Every row comes from one small tree of marks. The marks that hang from a mark follow it in brackets, in alphabetical order. Every link used is in the known rows. Which tree was each row made from?
Known rows
luper(pafiz seka(buzu(nogo) nozuv)): [ 25  -5  81 -26  43  10  21  -2  31 -19  -2  26  46  20 -12   6  -6 -27
  38 -49  -6 -25  61 -18 -26  -1 -41 -13  -8 -11  56  22 -42 -41 -16  19
 -28   1 -22 -13  -7  31  18  13  44]
pafiz(buzu luper(nogo seka) zagiv): [-73   4  -4  30  13  50 -10 -21   9 -32  69  43  -9  15 -36  37 -30 -20
   5 -13   2  24  19  -3 -42  59  -9 -25   5 -10  82  -4   3 -28 -12  32
 -37   4  15  66  24 -56  20   3  -4]
seka(buzu(nogo) nozuv zuvez): [ 40 -30  45 -36  26 -19  49  25  25 -52  25   0  30   9  23 -19   0  -8
  26 -61   2   1  50 -47   1  -3 -12  22   1 -38  14  20 -25 -31 -13  27
  -4 -27 -13 -12   0   3  -5  13  54]
buzu(pafiz): [  0 -32   0 -11  11  10  18  10  22 -13  -9   8   0 -14 -28   0  -5  -7
   8  -2  15  24  11 -17   5  17   5   9   5   2  25 -14  30  -6  19  10
  14 -44   4   0  -4 -10  12  13   4]
buzu(nogo): [ -1  -9  22  10   5  16  31  21  21  -4   7   7  11   6 -12 -12  -2 -17
  24   0  12 -15  13 -26  -8  16 -21   4 -17  -8 -10 -11  -3 -21 -15  24
 -27 -46  -2  16  -6   0  11  18  31]
pafiz(buzu luper zagiv): [-47  -1 -18  28   6  25  38 -17  11 -46  61  34 -32  11 -37  47 -11 -21
  -4  -1  -5  40  13  -1 -34  58  -7  -2 -12  -2  26 -29  -3  -7  -8  33
 -14 -28   7  69   2 -44  -9  -9  -6]
buzu(nogo pafiz(nozuv zagiv zoso)): [  -7  -55   15   29   63   27   19   76   37  -30   -5    7  -32  -23
  -27    9   -6   -5   35   -2   13   51   -2  -24  -36   57    5  -10
  -12    2    1  -31   -6   -1  -16   55   14 -104    7   48   16  -60
   20   19  -10]
seka(buzu(nogo pafiz(zagiv)) zuvez): [ 32 -29  18 -12  40   9  42  24  35 -57  33   0  -4 -16 -11 -32 -13  -3
  29 -32  28  41  45 -41  -5   7 -11  17   1 -40  26  -3  -4 -13   6  25
  28 -54 -13   5  39 -34   3   2  27]
seka(buzu(nogo pafiz)): [ 28 -38  27 -17  28   5  29  14  26 -32   9  -2  12 -14 -20 -33 -12 -15
  35 -12  14   4  39 -29   9  10 -42   3 -10   1  16  -5  19  -9  -4  13
   7 -68   1  13  12  -4  12   7  46]
luper(nogo): [-28 -22   8   7  -4  10 -11   8   1 -13  17   1  15   8  -9  -5  -9 -11
  11  -8   5  -1   6  -5 -10  38 -13  -3  12   4  34  -6  21 -29  -7  26
 -22 -12   0   8  13 -12  23  31  18]
dipev(buzu(nogo pafiz(luper))): [ -4 -25 -32  -3  10  25  57   6  10 -18  29  18  -3 -11 -44  12 -19  -8
  25  17  29   5  29  -3  -4  18 -51 -18 -13 -22   5 -18  47 -18  -1  36
  11 -76  12  44   1 -20   7   6  55]
luper(nogo pafiz seka(nozuv)): [-17   0  61 -13  22  23 -20 -18  11   8  -6  31  35  19 -15  37 -11 -17
  18 -51  -4  -9  30  -2 -34  27 -13 -19  11 -14  92  20 -17 -55   0  19
 -32  39 -11 -15  -4   9  33  40  15]
pafiz(luper(nogo seka) nozuv zoso): [-64 -42  -2  29  41  18 -41  51  29 -23  40   5   3  20  -9  17 -41 -12
  29  -9  -2  11  -8  10 -47  59   4 -39  11   7  55 -10   2 -14 -19  40
 -38 -42  32  30   8 -42  46  39  -1]
luper(nogo pafiz(zoso)): [-36 -28  29  16  22  16 -15   9   6 -15   8 -15   4  10 -18  21 -18 -17
  16 -36  -2  11  17   8 -44  75 -26 -26   9  -6  37 -14   0 -46   1  41
 -10 -17 -17  -3  10 -26  17  50  -4]
pafiz(luper(nogo) nozuv zagiv zoso): [-61 -39 -19  45  43   8 -16  47  13 -41  51  -5 -35  15 -14  34 -24  -9
  24  -1  -2  51 -17  20 -50  95   1 -34  12  10  34 -38  -2  -5 -32  68
 -24 -64  19  67  27 -73  22  34 -10]
zoso(pafiz(luper nozuv zagiv)): [-39   1 -12  57  31  23  25  42  22 -32  36  42 -21  17 -15  37   1  -6
   8   7   6  58 -30  20 -41  49  -2  -9  -9  28   4 -45 -17   8 -26  47
 -17 -47  16  51   2 -47   7  16 -20]
pafiz(zagiv zoso): [-27 -16  -4  27  11  10   3  51  25 -34  11   2 -22   0 -22  14   7 -16
  10  -1   2  32   5   5 -33  69  19  10   2 -11  12 -35 -21 -13   5  54
   0 -54 -14  25  24 -36   5   2 -22]
zoso(pafiz(nozuv)): [-18 -23  19  30  19  28  18  62  28 -18  -6  35  15   7  -2   8  14  -3
   3 -10  -7  25 -21   4 -16  21   3  -1 -13  41  -8 -25  -7  -5 -19  18
  -4 -39   6   7 -12 -20  20  27 -12]
seka(zuvez): [  0 -25   1  -5  -1   8  24  21  25 -29  19   0  13   6   8 -11   2  -6
   4 -24  12  17  13 -24   2  -3  22  21   9 -25  10  -2   7 -24   9  20
   9  -9  -8 -24  -2  -6   9  20   3]
luper(pafiz(buzu(nogo) nozuv)): [-11 -39  64  18  45  41  53   3  17 -16   1  31  -4   5 -24  29  -3 -20
  22 -28  -8  20  23 -27 -38  27 -32 -30 -32  19   2  -7 -16 -20 -31  19
  -2 -39   5  37 -33 -17  15  30   2]
pafiz(luper): [-30  -8 -20  16   0   1  23  -2  16 -22  40   5  -2  19 -16  18 -22 -19
  15   9   9   8   0   6 -14  29  -9  -5   2   4  11 -23  11 -10  -6  27
 -29 -31  11  23 -16  -8   1  16  16]
luper(nogo pafiz(nozuv zagiv)): [-26 -24  35  37  32  31 -11   6   4 -12   1  17  -3  12 -21  29   7 -13
  29  -7  -1  49   6  14 -43  57 -10 -36  11  19  46 -23  -6 -19 -32  41
  -6  -7  -5  25  15 -37  29  39 -19]
zoso(pafiz(buzu)): [-31  -2  21  19   4  45  43  15  12 -31  20  51   9   6 -20  21   7  -8
 -19 -33 -13  17   5 -11 -17  37 -16  11 -24  17   6 -18 -10 -20   7   7
   5 -22  -6  20  -9 -33   2   9 -12]
dipev(buzu(pafiz(luper nozuv zagiv))): [-20 -43 -45  18  17  27  33  19  14 -42  17  37 -28 -12 -51  41   1  -6
  22  39  16  62   9  16 -19  38  -4 -28   7  16  30 -35  42   6  -9  55
  40 -69  20  64  10 -44  17  -8   5]
seka(buzu(pafiz(zoso)) zuvez): [ 14 -63   3 -28  33  -9  14  43  38 -73  19 -26  -5 -14  -2 -26 -29  -1
  15 -47   5  40  36 -22  -3  26  10  16  19 -27  30  -4  15 -16  27  20
  51 -60 -10 -31  26 -26   4  10  10]
luper(nogo seka(buzu nozuv zuvez)): [  9 -30  39 -44  19   0 -20  13  24 -46  30   7  51  20  18 -18 -10 -10
  15 -68  -8  -1  48 -25  -6   3  11   9  25 -39  91  37  -9 -42   1  15
  -7  30  -4 -31  23  -5  27  17  41]

Which tree is each row?
[ 38 -56  27 -48  31 -21  30  12  27 -60   6   3  17  -7   4  -5  -5   0
  10 -57   4  40  43 -34  11  -5  13  27  25 -31  47  20   6 -18  22  17
  41 -21  -8 -29   4  -2  -1   6  34]
seka(buzu(pafiz) nozuv zuvez)
[-38 -16  30  29  31  34  33   2  13 -42  22  24 -35   1 -38  56  -3 -24
   3 -34 -20  47  29   0 -58  85  -4 -11 -10  -8  30 -29 -30 -31   9  49
  21 -32 -31  35   6 -49  -4  11 -35]
luper(pafiz(buzu zagiv zoso))
[-37  17  -8  11  14  30  19  25  41 -27  51  39  18  23   8   8 -30   0
   9 -33  18  11   0  -9 -23  -5   5  12  -4 -28  35  -3 -11 -23  13  12
 -25   2   6 -19  -2 -23  13  19  -4]
zoso(pafiz(luper(seka(zuvez))))
[ -7 -43  10  20  34  21  13  42  29 -25 -13  23 -26 -18 -31  18  13  -9
  20  14  11  67  -5  -4 -17  30  30  -7   5  23  21 -25  14  11  -6  32
  23 -54  12  26   8 -38  26  11 -21]
buzu(pafiz(nozuv zagiv))
[ 31 -38  22 -40  18 -24  31  21  25 -60  18  -4  28  16  20  -9   2 -12
   9 -56 -10  17  42 -23   2   0  16  27  17 -26  32  16 -16 -25   0  24
  17  -5 -14 -28   3   6  -3   6  34]
seka(buzu nozuv zuvez)
[-26 -32  21  28  21  36  27  26  18 -41  19  42 -21   0 -28  32  21 -19
   1  -1 -16  51   6  -9 -27  43  23  -4 -10  29  19 -25 -10   0 -24  35
   9 -39   8  57  -1 -53  17  -3 -30]
pafiz(buzu nozuv zagiv)
[-34 -55  41  23  46  29  27  25  21 -35   0  19 -22   8 -27  44  -7 -17
  12 -36 -29  39  16   0 -45  62  -1 -27 -13  24  15 -20 -16 -17 -11  34
  22 -44  -5  21 -22 -37  17  25 -37]
luper(pafiz(buzu nozuv zoso))
[-52   8  -5  31  10  36  51  -4  10 -37  49  49  -7  17 -26  41 -16 -13
 -16 -24  -5  28  -3  -3 -28  42 -33  -2 -29  15   9 -25  -3 -13  -1  16
 -13 -30   9  44 -11 -39 -11  11  -1]
zoso(pafiz(buzu luper))
[-23  -9  43  46  43  61  54  53  24 -31  20  62 -11  -2 -20  24  13  -6
  -2 -23  -7  45  -2 -23 -40  45 -18  -3 -44  21 -11 -28 -36  -8 -35  35
  -2 -59   4  70   1 -71  11   9 -19]
zoso(pafiz(buzu(nogo) nozuv zagiv))
[  5 -10  15  11  27  27  36  22  25 -11   8  19 -13 -23 -32   4  -5  -5
  23   4  32  35  15 -29 -15  27 -16   7 -13 -14  11 -21   6 -10  -4  32
  -2 -62  -5  38  16 -33   7   8  12]
buzu(nogo pafiz(zagiv))
[ 10 -13  41 -33  12   1  -6  21  31 -35   4  22  48  16  -8  -6  13 -24
  17 -32 -16 -16  42  -9  -4   0   7   7  12   3  65  18 -21 -19  -6  13
 -20  -1  -9 -19   3  27  19  -8  34]
luper(seka(buzu nozuv))
[-59 -43 -12  46  44  22  32  36  20 -61  49  20 -48  12 -32  57 -15 -17
   8  -5 -17  66  -7   6 -53  83  11 -21  -9  12  15 -42 -19   4 -17  59
   0 -71  16  82   1 -75   3   3 -32]
pafiz(buzu luper nozuv zagiv zoso)
[-47  25 -19  45  10  27  28  14  16 -33  44  36  -6  17 -23  32  -6  -8
   3   1  11  44 -15  19 -37  51 -21   1  -9   3   7 -43 -20  -4  -6  43
 -23 -32   3  43  12 -42 -10  12 -11]
zoso(pafiz(luper zagiv))
[-57 -52 -14  33  39  -2 -17  46  12 -33  41 -16 -17  19  -4  23 -31 -10
  20 -11  -5  30 -17  13 -38  76 -10 -38  11  12  22 -25   9 -10 -25  52
 -24 -59  27  46   9 -53  26  43   7]
pafiz(luper(nogo) nozuv zoso)
[-45  25   9  51  30  53  68   2  13 -37  66  53 -17   8 -33  36 -15 -13
   0 -21   4  37   8 -13 -45  55 -46   1 -41 -13   0 -34 -31 -17 -18  41
 -27 -52   4  83   8 -69 -17   6   7]
zoso(pafiz(buzu(nogo) luper zagiv))
[-63 -22   9  44  34  41  23  11   1 -39  49  45   0  19 -16  40 -27  -6
 -10 -32 -11  39 -15   3 -36  56 -36 -31 -17  31  27 -18  10 -13 -31  24
 -19 -31  30  64  -5 -68  15  35  -3]
zoso(pafiz(buzu luper(nogo) nozuv))
[ -2 -54 -22   9  27  27  52  28  15 -23  19  28 -10 -10 -40  21 -13  -7
  34  26  21  21  16  -4  -9  16 -41 -36 -16   4   1 -17  42  -7 -23  41
  21 -91  27  55 -10 -26  20  11  40]
dipev(buzu(nogo pafiz(luper nozuv)))
[ 36 -67  34 -20  52   0  35  45  42 -50  13  -8  10 -14   7 -40 -11   1
  36 -28  13  37  31 -44   4 -17  -7  -1  -1  -5  12   8  14  -4 -14  14
  31 -65  12  -9   7 -20  22  20  31]
seka(buzu(nogo pafiz(nozuv)) zuvez)
[ 26 -67  18 -47  50 -27  24  45  33 -76  10 -14   0 -11   9   1 -19   5
  13 -69   1  44  38 -30  -3  24  20  26  25 -37  43   9  -1 -22  32  30
  48 -49 -10 -28  13 -20  -7  11  18]
seka(buzu(pafiz(zoso)) nozuv zuvez)
[-37 -21  43  10  13  39  14 -38  -8 -17  18  23   6  11 -29  35 -15 -21
  -1 -38  -9  15  35 -11 -30  52 -38 -23  -8   6  56   0   7 -44   2  17
   0  13  -9  20  -2 -26  13  36  -2]
luper(nogo pafiz(buzu))
[-10 -14  -2 -12  41  26  34   9  43 -14  44  18   3  -3  -7 -10 -55  -2
  38 -22  45   7  23 -44 -10 -23  -8   3  -3 -51  41  13  16 -23  11  14
 -20 -31  20   0  -5 -17  17  23  29]
buzu(nogo pafiz(luper(seka(zuvez))))
[  7 -55  35  10  44  23  32  46  29  -7 -13  18  -3 -17 -15  -9  -8  -4
  28   2  16  21   2 -32  -3   4 -11 -12 -14  15  -6  -8  18  -1 -19  19
   4 -76  20  22 -12 -22  27  25  16]
buzu(nogo pafiz(nozuv))
[-52  21 -11  45  17  44  50  -1  12 -47  58  58 -19  13 -33  50 -11 -12
 -13 -19  -4  47  -3   3 -40  61 -20   5 -26   3  20 -37 -22 -11  -5  34
  -7 -29   1  66  11 -60 -17  -1 -17]
zoso(pafiz(buzu luper zagiv))
[-11 -46  51   5  51  18 -16  50  41 -41  -7   5  15  17 -14   1  -5 -26
  41 -28 -21  10  33  15 -44  34  -2 -32   4  25  52  -3 -26 -12 -16  25
   2 -32  -8 -25   1   4  42  15 -14]
luper(pafiz(nozuv zoso) seka(buzu))
[-46 -26   4  24  36  24  55  13  17 -40  58   8 -27   9 -24  27 -37 -23
  16 -26  -4   7  18 -25 -39  68 -34 -13 -27 -18  -5 -25  -9 -24 -12  43
 -26 -80   7  67 -13 -52 -11  17  20]
pafiz(buzu(nogo) luper zoso)
[-46 -34  -8   8  25  18 -23  23  28 -23  54  11  15  25  14  -2 -39  -5
  31 -21  14  22  -3 -15 -24   9  17 -24  15 -18  63  13  14 -28 -20  20
 -27   4  31   2   6 -33  45  40   7]
pafiz(luper(nogo seka(zuvez)) nozuv)
[  0 -51 -20   6   8  39  28  47  20 -35 -11  40 -16 -22 -47  25  26  -5
  13  29   6  56  15  11 -10  33  10 -12  -1  19  29 -27  40   0   0  43
  58 -69   6  35  17 -41  26 -10  -9]
dipev(buzu(pafiz(nozuv zagiv)))
[-31 -22 -51  12   1  34  10 -11  -7 -38  44  21 -18 -10 -54  38 -19  -6
  14  13  26  43  23  20 -19  61 -35 -27  19 -16  58 -23  50 -25   6  48
  22 -43  11  60  40 -56  14   5  26]
dipev(buzu(pafiz(luper(nogo) zagiv)))
[-15   1  13   1  22  11  13   7  34 -30  52  13  23  23 -15 -26 -28 -25
  41  -1  10 -26  38 -12 -17   5 -43 -17  -7  -7  36   4 -11 -17 -23  14
 -48 -39  11  18   5   8  21   0  52]
pafiz(luper(seka(buzu(nogo))))
[-32 -12   7 -19  20   1  -7  -2  20 -27  51  14  21  27  12  20 -36  -6
  11 -52  14   7  14 -23 -23  10  14  -3  23 -48  83  28  -2 -46   6  31
 -38  32  12   3   2 -18  19  38  27]
pafiz(luper(nogo seka(nozuv zuvez)))
[-19  -5  13  45  21  35  18  61  25 -27  -1  43   0   3 -14  20  24  -4
   4   0  -4  53 -22  10 -29  40  17   2 -12  28   1 -38 -24   4 -19  39
   2 -44   1  26  11 -45  17  12 -32]
zoso(pafiz(nozuv zagiv))
[-16 -61   2  23  50  16   4  65  35 -37  -8   7 -33 -21 -30  20  -3  -2
  20   3   4  70  -8   3 -28  61  31  -5   5  15  22 -36   8   4   0  47
  32 -87   6  33  16 -54  22  12 -36]
buzu(pafiz(nozuv zagiv zoso))
[-38 -33 -20   6  19   8  -1 -16   3 -21  39   0  -8  -2 -26  17 -44  -4
  16  -2  27  28   6  -2  -7  38 -27 -18  17  -3  51  -9  55 -16   9  18
 -16 -29  23  30  11 -33  15  35  25]
buzu(pafiz(luper(nogo)))
[-64  20  -4  24  12  43 -15  13  16  -9  51  36  23  22 -12  13 -34  -8
   7 -18  14  -5  -8  11 -30  34 -31 -20  -5  -4  59  -8   4 -31  -6  17
 -52   5  15  11  12 -27  28  37  13]
zoso(pafiz(luper(nogo seka)))
[-15 -31 -46  -6  -8  19  37  -6   8 -30  22  27  -5  -9 -52  24 -11 -10
  12  22  17  20  22  16   0  24 -26 -16   7  -9  30 -20  54 -14  17  26
  25 -55  12  28   1 -15   8   1  29]
dipev(buzu(pafiz(luper)))
[-50 -61  45  24  48  35   2  14   4 -33   7  11 -15   8 -22  43 -16 -20
  13 -48 -26  37  14   0 -53  84 -19 -45  -3  22  41 -14   2 -31 -18  35
   7 -32   0  30   0 -53  27  43 -25]
luper(nogo pafiz(buzu nozuv zoso))
[-26 -23 -12  27  55  14  40  33  25 -31  37   0 -44 -15 -37  25 -41  -7
  28  -1  31  44   7 -12 -42  67 -19  -9  -8 -33   9 -36   0 -12  -2  58
 -14 -95   9  62  17 -58  -6  18   7]
buzu(nogo pafiz(luper zagiv zoso))
[-22  17  36  39  26  63  59  23  15 -28  32  59  -7  -3 -25  23  10 -12
  -4 -30   1  28  11 -24 -34  49 -29  12 -48  -1  -4 -27 -35 -23 -16  35
  -8 -42 -15  58  14 -61  -6   6  -2]
zoso(pafiz(buzu(nogo) zagiv))
[  4 -40  25  24  46  30  29  46  32 -17  -9  25 -20 -21 -27   3   4  -5
  30   8  23  45   4 -24 -18  21  -1 -11 -13   9   7 -23   6   5 -24  36
   4 -76  15  45   6 -46  23  17   1]
buzu(nogo pafiz(nozuv zagiv))
[-23 -37  28  39  45  19   5  47  25 -29 -10  11 -32   7 -24  41  10 -20
  29  -9 -10  50   3  15 -59  69  14 -23   0  19  12 -37 -31 -13 -12  58
  12 -51 -12  21   4 -37  18  27 -42]
luper(pafiz(nozuv zagiv zoso))
[-26 -30  45  31  31  44  34   1  17 -30   4  46 -27   5 -34  55  11 -21
  11 -21 -17  63  19   1 -47  49   2 -21 -13  31  29 -26 -19  -9 -21  33
  15 -13  -9  41  -8 -39  10   9 -40]
luper(pafiz(buzu nozuv zagiv))
[-19 -21  45  32  35  55  54  49  20 -26  14  52   3  -2 -10  14   8 -10
   5 -30 -15  20  -2 -26 -21  29 -29  -2 -52  32 -18 -14 -20 -13 -33  18
  -5 -59  11  49 -17 -51  16  20   0]
zoso(pafiz(buzu(nogo) nozuv))
[-22 -13  36 -18   7  17 -26  13  14   0   6  26  40  14  -4  11  -5 -15
   8 -35  -1 -20  19 -11 -16  22   8  -2  10 -10  77  22  -7 -45  -3  18
 -39  19   4  -4   2  -5  35  25  21]
luper(nogo seka(nozuv))
[ -1 -44  -2   2  35   2   7  43  30 -67  11  -4 -14 -16 -35  -7 -10 -11
  20 -13   1  53  33   0 -21  64   0   8  12   4  41 -27  -1  -1  16  39
  32 -79 -15  16  44 -32   4 -11  -4]
seka(buzu(pafiz(zagiv zoso)))
[-12 -18  32  31  28  20  16  20  21 -19 -12  26 -16   9 -23  33  18 -19
  26   2  -4  51   9  11 -40  36   6 -21  -1  26  22 -27 -22  -5 -25  39
   6 -21 -11  18  -6 -14  20  22 -28]
luper(pafiz(nozuv zagiv))
[-45 -10  54   4  16  59  -8 -34   7  -7  24  42  20  15 -33  27 -19 -24
  12 -43  -8   0  39 -11 -38  33 -25 -25  -1  -3  85  14  -1 -51   1   2
 -18  31  -7   2  -1 -21  35  27  -8]
luper(nogo pafiz(buzu) seka)
[-32 -36  13  28  36  23  58   7  20 -31  45  25 -19  13 -22  26 -19 -18
  20  -5  -3  21   5 -24 -27  30 -26 -26 -28  11  -8 -15  -4  -6 -40  28
 -26 -66  30  73 -30 -40  10  15  18]
pafiz(buzu(nogo) luper nozuv)
[-28 -18  19  32  33  40  44  33  19 -42  38  19 -33  -6 -30  22   1 -18
   9 -27  -5  25  22 -29 -44  77  -8   3 -30 -22  -1 -29 -30 -23  -8  54
  -5 -72 -13  64  17 -67  -4   3  -8]
pafiz(buzu(nogo) zagiv zoso)
[  7  -4  56 -29  25  14  15  -3  34 -12  -2  30  30  15   3  31  -6 -11
  22 -64   4   9  37 -25 -28 -17  31  10  12 -42  66  27 -33 -50  16  17
   0  41 -21 -51 -25  20  15  27   3]
luper(pafiz seka(nozuv zuvez))
